Known rows, with every way that one mark hangs from another:
j786(j458 j482 j858): [ -4   5  19 -28  14 -30  -1 -30  14   3  20  -4 -13 -29  19  10  -7  25
 -11  17  30  32]
j458(j111): [-17   9   9 -17   4   9  14  -9 -11   4  -9  -6   4  13   4  -5  -4   5
  -2   4  -2   8]
j850(j786(j458(j111) j482)): [  6  12  31 -37  15 -22   9 -40  -9  -6  22  -9  -4  10  -1   6  -7  13
 -14  11   2  19]
j314(j458(j111 j786(j482 j858))): [-15   1  -4 -17  14  -1  24 -35   8   3  18  -7 -10 -25   9 -15 -13  14
  -5   2  24  37]
j111(j458(j786(j482(j488) j858))): [-20   2  -4   4   7 -37  -6 -13  16 -12  18  13 -22 -12  -2 -12   3  20
 -20  13  13  29]
j111(j458): [ -7  -3  -6   2  12 -11  -8  10  10 -12   3   2  -5   5  -6  -9  10  20
 -13  -7  -1   1]
j111(j458(j786(j482(j488(j858))))): [-10  12  -4  11   1 -38  -6 -14   8 -17  22  20 -26  -8 -13 -13 -10  22
  -9  14  13  11]
j314(j458(j786(j482))): [  5  -3 -16   2   4   0  16 -30   8   0  23   4 -15 -25   0 -19 -14   8
   0  -7  20  20]
j111(j458(j786)): [-10   5 -14   3   8 -24   2  -1  10 -16  10  11 -16   2 -10 -19   0  16
 -12  -6   8   5]
j314(j458(j786)): [  3  -4 -18   2   9   5  21 -21   3   0  16  -4 -11 -16  -7 -20  -9   3
   1 -15  13  13]
j786(j482 j858): [ -9  -3  11  -8   3 -19 -13 -13  22   0  17   0  -5 -33  20  13  -1  14
  -7  22  18  27]
j111(j458(j786(j482(j488)))): [-13   5  -9  10   1 -31  -2 -16   7 -13  16  19 -23  -1  -9 -19  -3  18
 -16   6   7  19]
j111(j458(j786(j482))): [ -9   6 -12   4   3 -28  -3 -11  15 -16  18  16 -20  -8  -5 -17  -7  22
 -13   1  15  14]
j488(j482): [  5  -3  -6  -6 -16  -7 -17  15   0   0   4 -11  -2  -8 -11   5   4  -4
  14  13   5 -12]
j482(j488(j858)): [ -4   9  16  12  -4 -16  -5  -4 -15  -1   6   7 -11   2 -14   5  -4  -1
   5  22  -3  -2]
j314(j458): [  8 -11 -10   2  13  17  12  -9   3   4  10 -10   0 -12  -2 -10   2   6
   0 -14   6   9]
j314(j458(j111)): [ -6  -5  -2 -11  15  24  23 -16  -7   6   1 -16   4  -2   2 -14  -1  11
  -1 -12   4  15]
j482(j488): [ -7  -1   6  12  -6  -7   0 -10 -16   5  -4   5  -5  13  -9  -4   7  -8
  -6  11 -12  10]
j850(j314 j786(j482(j488))): [ 22 -21  13   3   4 -14 -14 -29  -6  -1  36  12   1  21  -1  11  14  -7
 -19   5  -8  10]

Rows:
[-25  19   6  -8 -11 -16  21 -41 -15   2   6  15 -17   6   0 -17 -20   2
  -7  20   8  30]
j458(j111 j786(j482(j488)))
[-18   2  -9  -3  15 -30  -2   1  19 -15  12   4 -15 -10  -3 -12   6  19
 -15   1  13  15]
j111(j458(j786(j858)))
[-17   6   2   1  -5 -34   1 -29   8  -1  19  14 -20 -21   6  -4  -9   0
 -10  25  17  34]
j458(j786(j482(j488) j858))
[-20  20   1 -15  -7 -12  19 -35  -4  -1   9  11 -14  -3   6 -15 -24   7
  -4  12  16  23]
j458(j111 j786(j482))
[-11  21  31 -22   4 -25  11 -44 -22   4  13   6 -19   0   0   1 -22  23
  -2  27  19  21]
j786(j458(j111) j482(j488(j858)))
[ -9   4  -9 -10   7   7  28 -38   0   3  16  -1 -11 -15   3 -22 -18  13
  -2  -5  18  27]
j314(j458(j111 j786(j482)))
[-25  10  32 -31  12 -28  10 -45  -9  10   9  -4 -14  -9  15   4  -5  22
 -18  29  20  47]
j786(j458(j111) j482(j488) j858)
[ 19 -10  19 -34  25  -7  10 -31 -16   0  26  -4   5  35  -2   6  10   4
 -18 -12   1   1]
j850(j314 j786(j458(j111)))
[ -9   3 -11 -12  12  12  32 -27  -6   3   7  -7  -8  -6  -3 -24 -12   6
  -1 -12  12  19]
j314(j458(j111 j786))
[-23  25  10  -8  -8 -23  16 -38 -14  -2  13  15 -20  -2  -4 -12 -27   6
  -1  27  14  22]
j458(j111 j786(j482(j488(j858))))
[  4   2  -7   8   2 -10  13 -33   1  -1  28   7 -22 -26  -9 -14 -18  10
   4   5  20  19]
j314(j458(j786(j482(j488(j858)))))
[ -8   9  -4   9 -14 -24   6 -32  -3  -1  15  21 -22  -8  -4 -12 -16  -4
  -5  16  10  22]
j458(j786(j482(j488)))
[-13   3  -6  -5   4   4  28 -42 -10   6  14   2 -15  -8  -1 -24 -15   8
  -5   1  13  32]
j314(j458(j111 j786(j482(j488))))
[ 30 -15  12 -23  22 -13   1 -25  -9  -2  33  -1   2  27  -4   9  12   0
 -16 -15   2  -4]
j850(j314 j786(j458))
[ -5  16   1   9 -12 -31   3 -29  -3  -5  22  22 -26 -15  -7  -7 -23   2
   2  23  17  14]
j458(j786(j482(j488(j858))))
[-28  17   8 -23   2 -21  15 -32   7  -1  12   4 -12 -17  15  -7 -17  10
  -8  22  21  37]
j458(j111 j786(j482 j858))
[ 13   5  29 -19   9 -32   0 -42 -13  -5  26   0 -10  10  -9   8   0   4
 -15  17  -4  20]
j850(j786(j458 j482(j488)))
[-29  15   5 -25   7 -14  21 -20   0  -1   2  -3  -8  -6   8 -10  -9   2
  -6  12  13  25]
j458(j111 j786(j858))
[ 10 -13  25 -42  33 -16   5 -28  -5   0  31 -12   6  20   7  14  17   7
 -22  -4   8  13]
j850(j314 j786(j458(j111) j858))
[ 27 -20   8  -6   8 -10 -15 -23   3  -4  39   9   3  12   5  13  10   0
 -15  -2   0   3]
j850(j314 j786(j482))
[ 32 -30  -2  -6  24   9   1 -18  -1  -1  36  -6   9  15  -4   3  18  -2
 -13 -23  -4  -2]
j850(j314(j458) j786)
[-15   3  -7  -2  10 -35  -7  -9  24 -16  21  10 -18 -19   3 -10   0  24
 -17   7  19  23]
j111(j458(j786(j482 j858)))
